What can hang from each mark
M: K V Z
V: L
W: K N
Z: G
B: K
A: N V
N: A G M P S

Known rows, with every way that one mark hangs from another
(N A S): [-0.30 -1.64  1.93 -2.98  0.74  0.32  0.85  0.68 -1.55 -1.30 -2.01  0.37
 -0.83 -0.11  1.23 -0.30 -0.04 -3.27 -4.46 -2.89 -1.32  0.00 -1.59]
(N (M Z) P S): [ 0.98 -3.14  2.57 -0.92  1.60 -2.06  0.48  1.05 -0.62 -2.85 -0.82 -0.94
 -1.21 -0.34  1.37  0.09 -3.46 -2.97 -2.55  3.58 -2.52  0.35 -2.70]
(A V): [-0.20  1.08  1.53 -1.05 -0.92  5.09 -0.30  2.86 -1.83 -1.45 -3.93  3.92
  2.81  0.67  0.02 -5.34  1.75 -3.50 -4.23 -1.45 -0.58  1.23  0.56]
(M K V (Z G)): [-2.79 -1.66 -0.17 -2.93 -2.29  1.91 -4.94  0.55  1.03 -7.28  0.85  2.86
  1.46 -0.58 -0.51 -2.98 -0.99  0.47 -1.47  2.86  2.07 -2.49 -1.47]
(A (N P S) V): [ 0.64  0.48  3.13  1.33  0.37  3.31  0.74  3.89 -2.01 -1.26 -5.80  2.15
  0.94 -0.56 -0.46  0.89  0.15 -1.23 -3.95 -0.02 -1.03  0.32 -4.14]
(N A G (M V Z) S): [-3.00 -6.86  2.76 -4.53  3.90 -1.69 -1.85 -2.80 -1.53 -2.11 -0.59  0.15
  0.48  0.78 -0.79  4.00 -3.96 -1.47  0.68  1.05 -3.37 -0.43 -3.68]
(W K (N A S)): [ 2.30  1.54  2.21 -1.01  1.89  1.77  0.76  0.63  0.91 -0.71 -0.80 -0.49
 -0.58 -1.06  1.23  1.94  1.23 -0.64 -3.54 -3.85 -1.33 -1.02  0.17]
(A (N M P S) (V L)): [ 0.40 -0.86  3.88  0.24  1.66  3.75  1.53  2.70 -1.10  0.51 -3.03  0.14
  0.09 -0.63  1.30  1.54  1.51 -0.29 -3.56  0.75 -2.04 -0.79 -5.17]
(W K (N (M V) P S)): [ 1.29 -1.43  3.52  0.29  1.92  3.21  0.23  1.33  0.10 -0.15 -1.19 -1.10
  0.40 -1.10  0.99  2.97 -1.13  0.99 -2.32  1.27 -3.34 -1.46 -0.78]
(N (A V) P S): [-1.89 -1.78  3.45 -2.55 -0.47  2.16  1.85  1.75 -1.89 -1.39 -4.85  1.58
  0.36 -0.20  0.20  0.97  0.56 -4.14 -3.53 -1.72 -3.13  2.18 -3.35]
(M (Z G)): [-0.07  1.46  0.51 -1.70 -1.67  0.35 -2.63  0.42 -1.12 -6.08  0.10  1.25
  0.12  0.80 -0.52 -3.47  0.04 -2.11 -3.33  2.27  1.94 -1.60 -0.47]
(A N V): [ 0.73  2.68  2.07  0.89  0.29  5.60  0.12  2.92 -1.81 -1.35 -5.01  3.77
  2.79  0.24 -0.58 -2.70  2.27 -1.66 -4.11 -1.44  0.37 -0.56 -0.88]
(Z G): [ 0.39  2.25  1.21 -1.85 -3.07  1.73 -1.39  0.48 -2.20 -4.32 -0.59  1.22
 -0.10  1.09 -0.22 -3.10  1.97 -2.02 -5.04  0.73  1.96 -1.23  0.67]
(N A G M P S): [-0.73 -3.58  4.19 -3.59  0.78 -4.17  2.14 -2.35 -1.74 -1.96 -2.14 -1.57
 -2.41  0.91 -0.47  6.34 -1.44 -3.61 -1.77  1.28 -3.61  1.38 -1.94]
(M K (V L) (Z G)): [-3.89 -1.41 -0.97 -3.80 -2.42  2.04 -4.67  0.87  1.90 -6.99  2.14  2.50
  0.62 -0.65  0.80 -3.65  0.68  2.11 -1.47  1.97  2.70 -3.61 -2.96]
(W N): [ 3.47  3.76  0.85  0.71 -0.52  2.67  1.25  1.65  0.19 -2.20 -3.17  2.07
 -0.14  0.09  0.97 -2.31  1.38 -1.39 -3.95 -2.53  0.92 -0.72  1.90]
(W (N M P S)): [ 4.00  0.16  3.64  0.69  1.19  0.69  2.57  1.05 -0.29 -0.45 -2.05 -1.38
 -2.26 -0.75  1.65  2.58 -0.90 -1.43 -3.27  0.71 -2.09  0.14 -0.72]
(W (N G (M K V))): [ 0.86 -1.58  2.05 -1.73  0.67  1.22 -0.95 -1.29  1.78 -2.98 -1.09  1.96
  0.78 -0.27 -0.46  2.50 -0.55  0.89  0.74  0.61 -0.54 -1.07  1.80]
(N A): [-0.85  0.84  1.19 -2.77 -0.91  1.12  2.02  0.00 -1.00 -2.45 -2.64  1.54
 -0.10  0.78  0.61 -1.67  1.95 -3.83 -4.36 -2.37 -0.51 -0.15  0.68]
(N (A (V L)) G P S): [-3.32 -2.52  2.62 -3.81 -0.47 -0.86  0.66  0.26 -1.14 -2.51 -4.15  1.35
 -0.96  0.72 -0.35  3.81  1.18 -2.21 -1.49 -1.96 -2.59  1.92 -4.89]
(B K): [-0.70  2.56  2.52 -2.51 -3.06  0.26 -0.53  1.62 -2.18 -1.82 -1.75  3.66
  0.31  1.93  2.08 -4.00  1.37 -2.83 -2.04 -1.52  1.06 -1.32 -0.48]
(A N (V L)): [-0.19  2.93  1.19  0.22 -0.17  5.74  0.20  3.40 -0.62 -1.09 -3.81  3.22
  2.15  0.36  0.82 -3.27  3.87  0.07 -4.08 -2.19  1.02 -1.58 -2.45]
(N (A V) G P S): [-2.58 -2.67  3.51 -3.06 -0.28 -0.93  0.59  0.16 -2.14 -2.53 -5.25  1.73
 -0.14  0.83 -1.58  4.48 -0.41 -3.87 -1.66 -0.74 -3.24  2.93 -3.22]
(N A G): [-1.35 -0.15  1.45 -3.34 -0.55 -2.27  0.72 -1.66 -1.12 -3.75 -3.35  1.57
 -0.26  1.77 -0.95  1.60  1.03 -3.28 -2.39 -1.75 -0.49  0.62  0.52]
(N A P): [-1.44  1.03  1.46 -2.35 -2.41 -0.64  3.43  0.18 -0.68 -3.74 -4.37  0.77
 -0.84  0.44  0.52  0.47  1.84 -4.38 -3.98 -0.63 -1.10  0.66 -0.38]

Rows
[-3.84 -4.77  2.81 -4.04  1.00  1.40  1.79 -0.52 -1.31 -0.30 -1.28 -1.25
 -0.92 -0.08  2.04  2.33  0.26 -0.85 -2.87  0.11 -3.57 -1.32 -4.96]  (N A (M (V L)) P S)
[-2.53 -6.22  2.78 -4.75  1.84  2.23 -0.75 -0.64  0.02 -0.80  0.55  0.45
  0.10 -1.50  1.38  1.22 -0.99 -1.00 -2.15 -0.33 -2.82 -1.10 -1.77]  (N A (M K V) S)
[ 1.85  0.95  2.05  1.45 -0.12  0.12  1.20  3.15 -1.37 -1.98 -4.54  0.63
 -1.04 -0.65  0.47  1.61 -0.79 -0.80 -4.89  0.30  0.16 -1.10 -3.66]  (A (N P S))
[-2.48 -2.55  2.86 -3.69  0.00  0.88  1.45 -0.57  2.19 -4.54 -1.55  1.50
  0.57 -1.07  0.33  0.64  0.68 -4.52 -0.32  2.58 -3.03  1.70 -1.07]  (N (A V) (M K Z) P)
[-0.03 -0.38  2.57  0.03  1.79  4.58  0.16  0.78 -2.06 -0.35 -2.92  1.26
  2.28  0.24 -0.03 -0.82  0.49  0.15 -3.35  0.98 -0.49 -3.21 -1.08]  (A (N (M V)))
[-0.72 -2.48  2.03 -3.69  0.88 -2.78 -0.28 -0.97 -1.83 -2.38 -2.46  0.59
 -1.30  0.86 -0.50  3.01 -1.01 -2.65 -2.43 -2.15 -1.40  0.85 -1.54]  (N A G S)
[-1.65 -0.53  3.31 -3.46 -0.97 -1.57  1.11 -2.98 -0.80 -5.75  0.02 -1.78
 -1.87  0.57 -0.36  2.49  0.90 -3.93 -2.37  4.28 -1.28 -0.93 -1.51]  (N A (M (Z G)) P)
[-0.93  3.18  1.60  0.81 -1.41  4.05  1.86  3.86 -0.32 -2.55 -5.52  2.93
  1.19  0.16  0.60 -1.19  3.60 -0.66 -3.78 -0.38  0.28 -0.82 -3.45]  (A (N P) (V L))
[ 0.73 -2.45  1.22 -2.89  0.62 -3.83 -1.94 -1.30  2.21 -5.69  0.97  1.51
 -0.31  0.11 -0.22  0.28 -2.26 -2.09  0.59  3.36 -0.30  0.11  1.18]  (N G (M K Z))
[-4.15 -3.65  1.03 -4.26  2.12  2.22  0.20 -1.51  0.07 -2.17  0.15  0.48
  1.06  0.46  1.60 -1.54  0.53 -1.12 -1.06  0.06 -2.04 -2.55 -2.92]  (N A (M (V L) Z))
[-3.02 -4.47  0.13 -4.15  0.69 -1.16 -2.97 -1.09  2.58 -5.12  1.39  2.19
  1.01  0.26  0.69 -0.42 -1.35  1.01  1.45  2.69 -0.24 -1.75 -1.74]  (N G (M K (V L) Z))
[ 1.11 -3.00  3.83 -1.96  0.48 -3.68  0.68 -0.50 -1.80 -2.32 -1.87 -0.93
 -1.89  0.87 -0.09  3.67 -2.45 -2.49 -2.12  2.64 -2.71  1.50 -1.58]  (N G M P S)
[-3.40 -2.59 -1.84 -2.93 -0.94  1.63 -3.06  2.20  2.90 -5.19 -0.07  3.57
  1.54 -1.01  1.94 -4.81 -0.35  1.20 -1.25  0.31  1.36 -2.46 -2.53]  (M K (V L) Z)
[-2.28 -0.97  3.02 -4.06  0.71  4.88  2.00 -0.19 -1.09 -0.06 -1.24  1.04
  1.00  0.87  1.65 -1.96  4.46 -3.20 -3.11 -1.91 -2.77  0.10 -0.83]  (N (A (V L)) M)
[-0.16  0.49 -0.05 -2.50 -2.57 -0.48 -3.52  0.58  1.60 -7.65  1.86  1.85
 -0.48 -0.68  0.15 -2.93 -0.02 -1.01 -2.32  2.75  2.77 -1.57  0.00]  (M K (Z G))
[ 0.12  0.17  0.92 -0.59  2.86  4.22 -1.35  0.51  2.66 -1.94  1.47  0.03
  1.76 -0.50  1.86 -1.77  0.57  2.31 -0.67  0.68 -1.07 -3.75 -0.45]  (W K (N (M (V L) Z)))
[ 3.36  2.69  2.89  0.84 -0.34  1.15  3.49  0.26  0.33 -1.93 -2.87 -0.45
 -1.28 -0.03  1.09  0.96  1.16 -2.37 -2.99  1.19 -1.24 -0.12  1.52]  (W (N M P))
[ 1.41 -0.72  1.70 -0.98  0.47  4.57 -0.18  0.32  1.96 -1.73 -0.67  1.73
  1.00 -1.24  1.29 -0.71  0.37  0.62 -1.34 -0.14 -0.43 -1.71  1.87]  (W (N (M K V)))
[-1.45  2.30  1.92  0.13 -1.45  0.87  0.88  1.80 -0.53 -3.44 -5.84  3.03
  0.96  1.10 -1.15  2.28  2.81 -0.16 -1.86  0.19  0.43 -0.17 -3.39]  (A (N G P) (V L))
[ 1.27  0.11  1.73  0.18  3.09  4.19 -1.43  0.26  1.47 -2.11  0.24  0.30
  2.57 -0.43  0.39 -1.09 -0.62  0.87 -0.69  1.42 -1.80 -2.68  1.14]  (W K (N (M V Z)))
[ 2.57  2.40  3.30 -1.34  2.09  2.78  2.40 -1.66  1.39 -0.63  0.36 -1.49
 -0.12 -0.27  1.16  1.77  3.15 -1.88 -3.09 -1.65 -2.30 -1.34  3.43]  (W K (N A M))
[-2.97 -1.51 -1.00 -2.98 -2.14  3.16 -1.73  2.52  1.99 -3.46 -0.85  3.41
  1.11 -0.66  2.12 -4.71  1.57  1.09 -2.66 -0.98  1.28 -2.30 -1.21]  (M K (V L))
[-1.51 -2.07  2.73 -3.22 -0.68 -4.33  1.30 -0.96 -1.45 -3.59 -3.81 -0.11
 -2.36  0.68 -0.67  5.20 -1.11 -3.35 -2.14 -0.63 -2.03  1.48 -2.68]  (N A G P S)
[-0.55 -1.47  2.89 -3.93  0.75 -2.04  1.55 -3.30 -1.41 -2.36 -1.52 -0.35
 -0.64  1.66 -0.64  2.63  0.75 -3.93 -1.72 -0.09 -2.18  0.49  1.35]  (N A G M)
[ 3.90 -0.89  3.26 -0.06  0.37 -0.16  1.82  1.26  2.56 -1.92 -0.39 -0.66
 -2.69 -2.26  1.95  2.79 -0.92 -0.61 -2.47  1.29 -1.54  0.15 -0.08]  (W (N (M K) P S))
[-2.33 -2.39 -0.87 -2.27 -0.59  1.47 -3.17  1.93  1.87 -5.44 -1.24  3.71
  2.13 -0.91  0.65 -4.26 -1.96 -0.56 -0.99  0.91  0.87 -1.39 -1.10]  (M K V Z)
[ 3.24  1.66  2.42  0.06 -1.31  0.30  3.02  0.59  3.08 -3.30 -1.24  0.08
 -1.74 -1.55  1.52  1.43  1.15 -1.37 -2.27  1.63 -0.56  0.01  2.10]  (W (N (M K) P))
[ 0.44  1.93  2.28  0.32  0.25  2.50 -0.81  1.41 -2.10 -2.61 -5.76  3.86
  2.46  1.24 -2.27  0.61  1.24 -1.12 -1.93 -0.89  0.23  0.30 -0.86]  (A (N G) V)
[ 4.20  0.93  3.72  0.91  1.39  1.05  1.68  1.31  1.07 -0.49 -0.33 -2.16
 -1.24 -1.15  1.49  2.76 -0.31 -0.49 -3.26  1.30 -2.74 -0.55  0.57]  (W K (N M P S))
[ 4.17  3.00  2.78  0.55  1.40  3.08  1.31  0.24  1.34 -0.82  0.30 -0.70
  0.62 -0.38  1.37 -0.93  2.11 -0.83 -3.34 -0.17 -1.42 -1.49  3.91]  (W K (N M))
[ 1.48 -2.69  4.35 -1.11  2.45  1.19 -2.01  0.80 -0.01 -1.03 -1.39  2.21
  0.75 -0.91 -1.19  3.69 -0.89 -0.02 -0.60  0.97 -1.26  0.12 -1.72]  (A (N G (M K) S) V)
[ 2.01  2.05  3.21  1.12 -0.27  0.75  3.15  0.89 -1.02 -2.00 -3.58 -0.30
 -0.63  0.11  0.37  1.46  1.06 -1.89 -4.01  2.58 -0.65 -1.34 -0.57]  (A (N M P))
[ 0.28 -0.31  3.53  0.74  0.35  0.20 -0.23  2.31 -2.12 -2.15 -6.13  2.41
  0.72  0.31 -1.94  4.33 -0.89 -0.91 -1.95  0.62 -0.99  1.07 -4.08]  (A (N G P S) V)
[-0.25 -4.13  2.86 -4.89  0.77 -1.39 -2.16 -2.18  0.94 -4.57  3.97 -1.35
 -2.16 -1.35  0.63  2.00 -0.98 -1.89 -1.54  2.59 -0.71 -1.53 -2.18]  (N A (M K (Z G)) S)
